Each row was made from one walk, in order. Every step used is in the known rows, and no mark comes twice. Write each row's walk.
Known rows
mure/teve/dafov/fotav/nekib: [ 2.878 -1.133  3.948 -1.878 -2.753 -2.424  1.455  0.345 -4.447  1.430
  0.471  2.563 -0.387 -1.212  1.038  3.807 -1.082 -0.430  0.519]
fotav/mure/fizu: [-0.822 -1.328 -0.090 -0.156  2.173  1.937  1.200  1.404  0.063  0.163
  0.108 -0.613  4.429  3.299  1.210  1.262  1.675  4.001 -0.033]
teve/nekib/fotav/mure/fizu: [-2.343  1.583 -1.830  0.184 -0.500  2.201  0.066  1.013  1.267 -1.580
  0.987 -0.743  1.217 -1.374  0.104  4.327 -1.817 -0.389  2.001]
fizu/nekib/teve/dafov/fotav/mure: [ 0.577 -0.860  1.237 -0.621  0.510 -1.295  1.392 -0.181  0.955 -1.186
  0.007 -2.683 -7.071  0.026  0.129  1.103 -0.246 -0.280  0.988]
teve/nekib/fizu/dafov/fotav: [-1.496  2.051  0.107  0.974 -2.348  0.016 -1.174 -0.414  0.705 -0.893
 -3.496  1.807 -1.418 -6.170 -0.702 -1.096  1.850 -4.841 -0.520]
nekib/teve/dafov: [ 1.731 -2.011 -2.564 -0.316  0.226 -1.877 -2.595 -1.224  0.242  5.186
  3.188 -2.495 -3.250 -4.999 -0.478 -2.702 -3.330  2.600  0.154]
dafov/fizu: [ 0.485 -1.564 -0.757  1.527 -0.954  0.437 -1.099 -0.826 -0.298  1.558
 -1.838  2.100  5.129 -3.073 -1.300 -2.828  0.760  3.777  0.398]
teve/nekib/fizu/dafov/fotav/mure: [-1.651  1.154  0.673  0.408 -1.817  1.684  0.591  0.604  1.107 -1.903
 -3.621  0.077 -2.555 -4.108 -0.344  1.551  3.052 -4.564 -0.261]
nekib/fotav/mure/teve/dafov: [ 1.719 -0.473 -3.791 -2.106  0.327  1.656  1.853  0.509 -0.544  1.518
  4.155 -3.130 -3.709  2.019  0.893  4.677 -2.066  0.877 -1.707]
fizu/dafov: [ 0.069  0.385 -5.684  0.914  0.332 -0.080 -2.608 -1.552 -1.567  3.507
  1.384  0.918 -1.890  0.100 -0.576 -5.523  1.897 -1.002 -1.475]
dafov/fotav/nekib: [ 2.378  0.968  1.913  1.554 -4.748  1.377  0.756 -2.390 -2.587  0.095
 -1.726  5.213  1.663 -3.208  1.069  0.180  1.436 -2.123 -0.335]
fotav/mure/teve: [ 0.552 -1.913 -4.454 -0.644  2.616  2.111  1.509  1.075 -1.065  1.216
  1.026 -1.204  1.917  3.927  2.707  2.431  2.159  2.237 -0.866]
fotav/mure/teve/dafov: [ 0.714 -3.728 -0.689 -2.020  1.605  0.282  1.727  1.483 -2.931  1.535
  2.231 -2.218 -1.006  2.528  1.589  4.101  0.071  2.105 -0.228]
fizu/nekib: [-2.373  0.458 -3.084  2.667  1.406  0.788 -1.779 -2.475 -0.673 -2.440
  0.357  1.922  0.339  2.506  0.983 -3.577  0.146 -2.452 -0.307]
teve/dafov: [ 0.074 -3.018  0.042  0.297 -1.220 -0.862 -1.761 -1.802 -3.938  2.479
  2.298  1.173 -1.433 -4.166 -0.327 -0.859 -2.241  0.576 -0.686]
mure/fizu/nekib: [-2.869  1.270  1.338  1.074  2.874 -1.187 -1.043  0.377  0.346 -2.549
 -0.212  1.637  4.520  4.839  0.582 -2.631 -0.321  1.084  0.663]
mure/fizu: [-0.721  0.128 -0.206  0.460  1.465 -0.487 -1.016  0.466 -0.701  1.689
  0.107  2.013  6.257  0.332  0.680 -2.121 -0.087  3.947 -0.343]

Write each row's walk
[-0.270  1.094  2.309  2.684 -1.279  3.379 -1.832 -2.831  1.690 -1.621
  0.496  1.644  4.758 -0.224  0.637 -2.310 -1.088 -3.698 -1.756] : fotav/nekib/fizu
[-1.982 -0.020 -2.367 -1.001  2.493  1.169  0.436  2.386  1.322 -1.164
 -0.511 -3.014 -0.397  2.618  0.979  2.458  2.085 -2.615  0.299] : fotav/mure/teve/nekib/fizu/dafov
[ 2.310  3.190  2.356 -1.376 -0.902 -2.990 -0.230  1.374  1.710  2.820
 -0.584  0.269  0.208  1.028 -1.145 -2.889  0.955  1.499  1.152] : mure/fizu/dafov/fotav/nekib/teve
[-0.314  0.607  3.235 -0.350  0.241  0.506  3.837  1.553 -0.415 -3.270
 -3.426  1.616  1.000  3.111  1.351  2.827  3.652  1.319  0.103] : dafov/fotav/mure/fizu/nekib
[ 3.248 -2.171  0.099 -1.628 -1.356 -0.877  1.477  0.081 -0.019  3.680
  0.509 -2.566 -5.809 -5.341  0.128  1.718 -0.270  3.038 -0.039] : nekib/teve/dafov/fotav/mure
[-0.740  0.931 -0.747  1.234  0.456  2.454  1.029 -0.412  3.044 -3.672
 -0.623 -1.239 -0.201  3.249 -1.638  0.209 -0.073  0.467  0.485] : dafov/fizu/nekib/fotav/mure
[-0.197 -2.255  3.014 -1.436  1.571 -3.661  0.046  1.554 -1.759 -0.864
  0.038 -0.195  1.006  2.477 -0.919  0.671 -1.722  1.724  1.754] : mure/teve/dafov/fizu/nekib
[ 1.235  2.283 -0.624  0.387 -1.313  0.735  0.184 -1.037  1.326  1.078
 -2.553  1.185 -1.683 -2.959 -0.372 -3.890  3.405 -2.382 -4.323] : nekib/fizu/dafov/fotav
[ 2.362  0.431 -3.327 -2.065 -0.124 -0.340  2.778  1.667 -1.898  2.395
 -1.391 -0.105 -3.874  2.503  0.921  0.901  5.351  0.110 -1.434] : fizu/dafov/fotav/mure/teve
[-0.726  0.594 -2.024 -1.117  1.946  0.624  1.594  0.102  0.293 -2.866
  3.572 -3.007 -5.247  6.145  0.679  3.687 -2.372 -2.264 -0.501] : fizu/nekib/fotav/mure/teve/dafov
[-1.716  0.310 -0.289 -0.166  4.541  0.343  0.691  1.831  3.811 -1.593
  0.476 -3.525  0.994  6.257  0.903 -0.179  0.416  2.936  1.504] : fotav/mure/fizu/nekib/teve
[-1.588  1.928 -0.396  0.431  4.114 -2.338 -1.749  0.775  3.498 -0.230
  0.774 -1.402  2.673  3.788  0.307 -3.808 -1.360  2.627  1.414] : mure/fizu/nekib/teve
[-1.194 -2.684  4.570  0.548 -0.566 -2.266 -1.073 -0.541 -1.663 -1.984
 -0.542  0.601 -0.478 -1.091 -2.584 -1.165 -2.210  0.713  1.964] : teve/dafov/fizu/nekib
[ 2.431 -0.195  6.100 -1.777 -2.169 -1.463  1.801  0.463 -1.659 -0.139
 -0.314  1.417  0.734 -1.484  1.005  3.344 -1.076 -1.757 -1.252] : mure/teve/dafov/fotav/nekib/fizu
[-3.083  0.496 -0.703  2.489 -0.595  1.906 -2.658 -1.455  1.220 -1.507
 -1.462  1.501  3.497 -6.227  0.451 -0.765 -0.910 -3.566 -0.006] : teve/nekib/fizu
[-1.588 -0.388  0.636  2.180  0.595 -0.179 -1.195 -0.929  0.724 -2.500
 -2.290  1.814  3.212  0.981 -1.396 -3.340  0.585  0.908  1.299] : dafov/fizu/nekib
[ 2.188 -1.036 -1.066 -2.453 -0.194  0.882  2.375  1.550  0.573  1.048
  2.289 -3.303 -1.635  1.141 -0.872  4.745 -1.985  2.997 -0.329] : nekib/fotav/mure/teve/dafov/fizu
[-0.348  2.261 -0.674 -1.049 -0.423 -1.741  0.069  1.708  0.257  0.136
 -2.792  0.978 -0.065 -2.637  0.804  1.053  1.988 -3.477 -0.219] : mure/teve/nekib/fizu/dafov/fotav
[-1.652  1.993 -5.515  1.879 -2.369  1.748 -2.478 -2.022 -0.129  0.211
  1.598  1.674 -0.612 -5.938  0.075  0.922 -2.866 -3.319  0.835] : teve/nekib/fotav
[ 1.060  1.970  0.748 -1.292 -0.526 -2.598  0.573  1.449 -1.345  2.638
 -1.984  2.359  0.950  0.156 -0.633 -2.448  2.925  2.304 -0.850] : mure/fizu/dafov/fotav
[ 2.076 -1.556  4.150  0.189 -2.213 -1.556 -2.248 -1.003  1.245  2.053
  1.825 -1.448  0.582 -2.922 -2.465 -1.554 -4.224  1.737  3.088] : fotav/nekib/teve/dafov/fizu
[-0.254  2.146  1.433  1.854 -0.869  1.920 -2.389 -2.307  1.888 -0.752
  0.858  0.481  1.278  2.106 -0.808 -4.392 -0.096 -5.001 -1.920] : fotav/nekib/fizu/dafov
[-0.496 -1.597  3.422 -0.412 -0.599  0.237  1.176 -0.095  0.479 -3.094
  0.921 -2.241 -3.727  1.169 -2.729  2.340 -2.616  0.457  1.045] : teve/dafov/fizu/nekib/fotav/mure
